What can hang from each mark:
Q248: Q24 Q716
Q631: Q487
Q214: Q663 Q716
Q24: Q365 Q663 Q716
Q716: Q24 Q214 Q487
Q663: Q24 Q214
Q365: Q24 Q716
Q487: Q716

Known rows, with every way that one mark hangs from another:
Q248[Q716[Q24[Q365 Q663] Q214 Q487]]: [-1.848 -0.758 -0.637  0.125  2.253  0.364  2.978  2.270  1.548 -4.040
  1.667 -0.873 -0.459 -0.434  2.332 -1.512  3.481 -0.530  1.833 -1.011
 -1.105]
Q365[Q24[Q663[Q214]] Q716[Q487]]: [-1.086 -0.426 -0.284 -0.245  2.124  0.051  1.428  1.401 -1.709 -0.689
  0.324 -1.293 -1.885  0.604 -0.187 -2.568  2.394  4.435  0.910  4.943
  0.834]
Q663[Q24]: [ 0.162  0.860  0.776  1.871  0.629 -0.092 -0.274  0.131 -3.693 -2.840
  1.481 -0.847 -0.138  0.481 -1.082 -1.209  0.688  1.131  4.159  2.917
 -3.215]
Q663[Q24[Q365 Q716[Q487]] Q214]: [ 0.441  1.120  1.121 -1.191  1.816 -0.023  0.133  0.367 -2.207 -0.847
  3.107 -0.908  0.402 -0.285 -2.846 -1.690  0.821  1.126  5.844  2.757
 -2.224]
Q631[Q487[Q716[Q24[Q365 Q663]]]]: [-0.917 -1.378  0.338 -0.137  1.138 -0.146  3.770  1.460 -0.593 -3.103
  0.638 -0.145 -1.179  0.079  0.710 -3.931  3.076 -0.211  3.563  0.232
 -0.863]
Q214[Q663 Q716[Q24 Q487]]: [ 0.073 -0.255  1.105  1.889  1.970  0.858  2.127  0.762 -1.747 -3.779
 -1.401  0.056  2.100 -0.395  0.961 -3.882  4.997  1.333  1.647  1.368
 -3.610]
Q214[Q716]: [ 1.260 -0.593  0.975  2.780  0.695  0.590  0.777  0.395 -3.313 -2.603
  1.515 -0.591  2.082 -0.066  0.239 -2.405  2.366  2.544  2.280  2.424
 -2.919]
Q487[Q716[Q214[Q663[Q24[Q365]]]]]: [ 0.452  0.308  0.107  0.575  1.663  0.190  1.928 -0.329 -2.289 -2.955
  0.395 -0.550 -0.096  0.908 -0.190 -6.947  2.197 -0.899  3.001  0.319
 -2.233]
Q24[Q365 Q663]: [ 2.856 -0.209 -0.176  1.289  1.659  0.406  3.358 -0.788 -2.151 -2.511
 -0.109 -0.656  2.108 -1.697  0.356 -3.498  2.332  0.274  2.684  0.315
  0.476]
Q248[Q716[Q24[Q365] Q214]]: [-1.762 -0.947 -0.703  1.545  1.498  0.346  2.040  1.788 -0.044 -3.603
  2.944 -0.994 -0.053 -0.629  1.965 -0.771  2.316  0.282  2.125 -0.669
 -1.169]
Q631[Q487[Q716[Q24[Q365] Q214[Q663]]]]: [-1.369 -1.323 -0.156  0.349  1.387 -0.035  3.497  1.418 -0.349 -3.803
  0.249  0.087 -1.029 -0.064  0.830 -4.643  3.238 -0.600  3.331 -0.502
 -1.359]
Q716[Q24]: [-1.259  0.633 -0.036  2.176  1.510 -0.173  1.392  1.112 -2.299 -3.926
  1.235 -0.746 -0.325  0.290  1.227 -2.217  3.274  0.815  2.885  1.448
 -2.534]
Q248[Q24[Q365]]: [ 0.282 -0.723  0.403  1.584  1.569  0.106  1.373  0.699 -2.380 -1.836
  2.215 -1.614  1.003 -0.235  0.867 -1.845  0.828  1.037  3.506  0.763
 -0.679]
Q214[Q663]: [ 1.057 -0.418  0.837  2.983  0.571  0.505  1.702 -0.767 -4.437 -3.807
 -1.666  0.051  1.002 -0.072  0.163 -3.808  2.965  1.279  2.242  1.322
 -2.291]
Q631[Q487[Q716[Q214]]]: [-1.179 -1.477  0.175  0.587  0.636 -0.169  2.651  1.469 -1.158 -3.720
  0.853 -0.015 -1.687  0.852  0.520 -4.269  2.445  0.031  3.409  0.350
 -1.796]
Q663[Q24[Q365]]: [ 0.891  0.454  0.465  1.499  1.193  0.015  0.483 -0.109 -2.976 -2.348
  1.865 -1.016  0.854 -0.695 -1.032 -1.347  0.586  0.688  4.329  2.425
 -2.029]
Q248[Q716]: [-0.933 -1.766  0.863  1.961 -0.052  0.371  1.299  1.342 -2.484 -2.961
  2.482 -0.917 -0.545  0.543  1.156 -0.112  1.555  1.819  2.185  1.288
 -1.639]
Q24[Q365[Q716[Q487]] Q663[Q214]]: [ 1.175 -0.610  0.181 -0.451  2.051  0.457  2.634 -0.320 -0.652 -1.167
  0.700 -0.569  0.924 -1.338 -0.796 -3.220  2.567  1.567  2.716  1.758
  0.682]
Q716[Q24[Q663] Q214 Q487]: [-1.747  1.602 -1.299  0.359  3.292 -0.121  2.604  1.825  1.302 -5.560
 -0.603 -0.421 -0.828  0.322  2.116 -4.303  4.973 -1.428  2.170 -0.635
 -2.717]
Q663[Q24 Q214[Q716]]: [-0.078  0.919  1.598  1.222  0.818  0.187 -1.863 -0.177 -3.862 -1.369
  2.817 -0.342  1.509  0.190 -3.201 -0.955  0.128  2.124  5.048  3.622
 -3.578]

Rows:
[ 0.689  0.362 -0.112  1.478  1.705  0.048  0.937  0.380 -4.154 -1.434
  0.307 -0.980  0.661  0.063 -0.618 -2.758  1.406  3.238  2.020  3.426
  0.358]	Q365[Q24[Q663[Q214[Q716]]]]
[ 0.356  0.462 -0.283  1.383  1.638 -0.156  1.008  0.346 -4.287 -1.742
  0.098 -0.971 -0.065  0.256 -0.521 -2.802  1.304  2.886  2.190  3.334
  0.583]	Q365[Q24[Q663[Q214]]]
[-1.788 -1.392  0.566  0.334  0.745 -0.276  2.942  1.840 -1.140 -3.439
  0.987 -0.147 -1.903  0.855  0.735 -3.615  3.002  0.225  3.606  0.837
 -1.805]	Q631[Q487[Q716[Q24]]]
[ 1.198  1.148 -0.045 -0.263  2.081  0.119  1.538  0.735 -1.102 -2.179
  2.156 -1.301  0.226 -0.575 -0.669 -2.400  1.543  0.321  4.389  1.507
 -2.429]	Q663[Q24[Q365 Q716[Q214 Q487]]]
[-3.088 -0.809 -0.288  0.748  1.715  0.166  1.794  2.778  0.784 -4.542
  2.185 -0.857 -1.481  0.642  2.397 -1.033  3.357  0.065  1.889 -0.129
 -2.475]	Q248[Q716[Q24 Q214 Q487]]
[ 1.551 -0.402  1.473  1.411  1.752  0.995  1.505 -0.083 -2.238 -2.696
 -0.960 -0.109  2.935 -1.092 -0.650 -3.264  3.106  1.254  2.668  2.052
 -3.286]	Q214[Q663[Q24[Q365]] Q716[Q487]]
[ 0.392 -1.173 -0.482  1.091  2.036  0.491  2.517  0.418 -0.473 -2.635
  0.719 -0.772  0.531 -1.226  0.808 -3.575  3.049  1.393  1.820  1.433
 -0.543]	Q24[Q365[Q716[Q214[Q663] Q487]]]
[ 3.265  0.825 -0.902 -1.271  2.941  0.541  4.864  0.377  0.530 -2.231
  0.376 -1.067  1.178 -1.493  0.869 -4.997  3.723 -0.273  2.815 -1.005
 -0.067]	Q24[Q365 Q663 Q716[Q214 Q487]]
[ 0.740  0.802 -0.210  0.045  1.820  0.157  2.455  1.467 -1.018 -3.252
  1.367 -1.066 -0.909  0.742  0.971 -4.000  3.509  0.945  2.925  0.800
 -2.777]	Q24[Q716[Q214 Q487]]
[-0.872 -0.050 -1.509  0.250  2.581  0.136  2.018  1.615 -0.532 -1.794
 -0.145 -1.422 -1.952  0.347  1.024 -3.427  2.772  3.540  0.065  3.574
  0.615]	Q365[Q24[Q663] Q716[Q214 Q487]]
[-1.116  1.228 -1.188  2.602  2.228  0.200  1.768  0.424 -1.429 -5.141
 -0.610 -0.097  0.432 -0.419  1.385 -4.217  3.883 -0.399  2.176 -0.707
 -2.748]	Q716[Q24 Q214[Q663]]
[-0.652  0.842  1.739  0.493  1.227  0.118 -1.652  0.416 -2.952 -1.787
  2.486 -0.351  0.980  0.519 -2.898 -1.225  0.832  1.770  4.975  3.748
 -3.946]	Q663[Q24 Q214[Q716[Q487]]]
[ 1.869  1.123  0.864 -1.402  1.701  0.279  2.857  0.363 -1.775 -1.645
  0.481 -0.637 -0.176  0.489 -0.793 -3.936  3.334  1.308  3.715  1.225
 -1.517]	Q24[Q663[Q214] Q716[Q487]]
[-1.388  0.886  0.082  0.189  2.569 -0.152  2.766  1.746 -0.028 -4.577
 -0.567 -0.585 -0.920  0.577  1.784 -3.249  4.934 -0.353  2.508  0.995
 -2.492]	Q716[Q24[Q663] Q487]
[-1.087 -1.050  0.296  0.786  1.176  0.392  2.254  1.235 -0.880 -2.475
  2.519 -0.842  0.267 -0.656  0.976 -0.360  2.206  0.841  2.594  0.127
 -0.456]	Q248[Q716[Q24[Q365 Q663[Q214]]]]
[ 2.607  0.327 -0.842  0.527  2.037  0.411  3.248  0.339 -1.308 -1.948
  2.422 -1.292  1.272 -1.403  0.571 -3.878  2.381  0.871  3.262 -0.130
 -0.649]	Q24[Q365 Q716[Q214]]
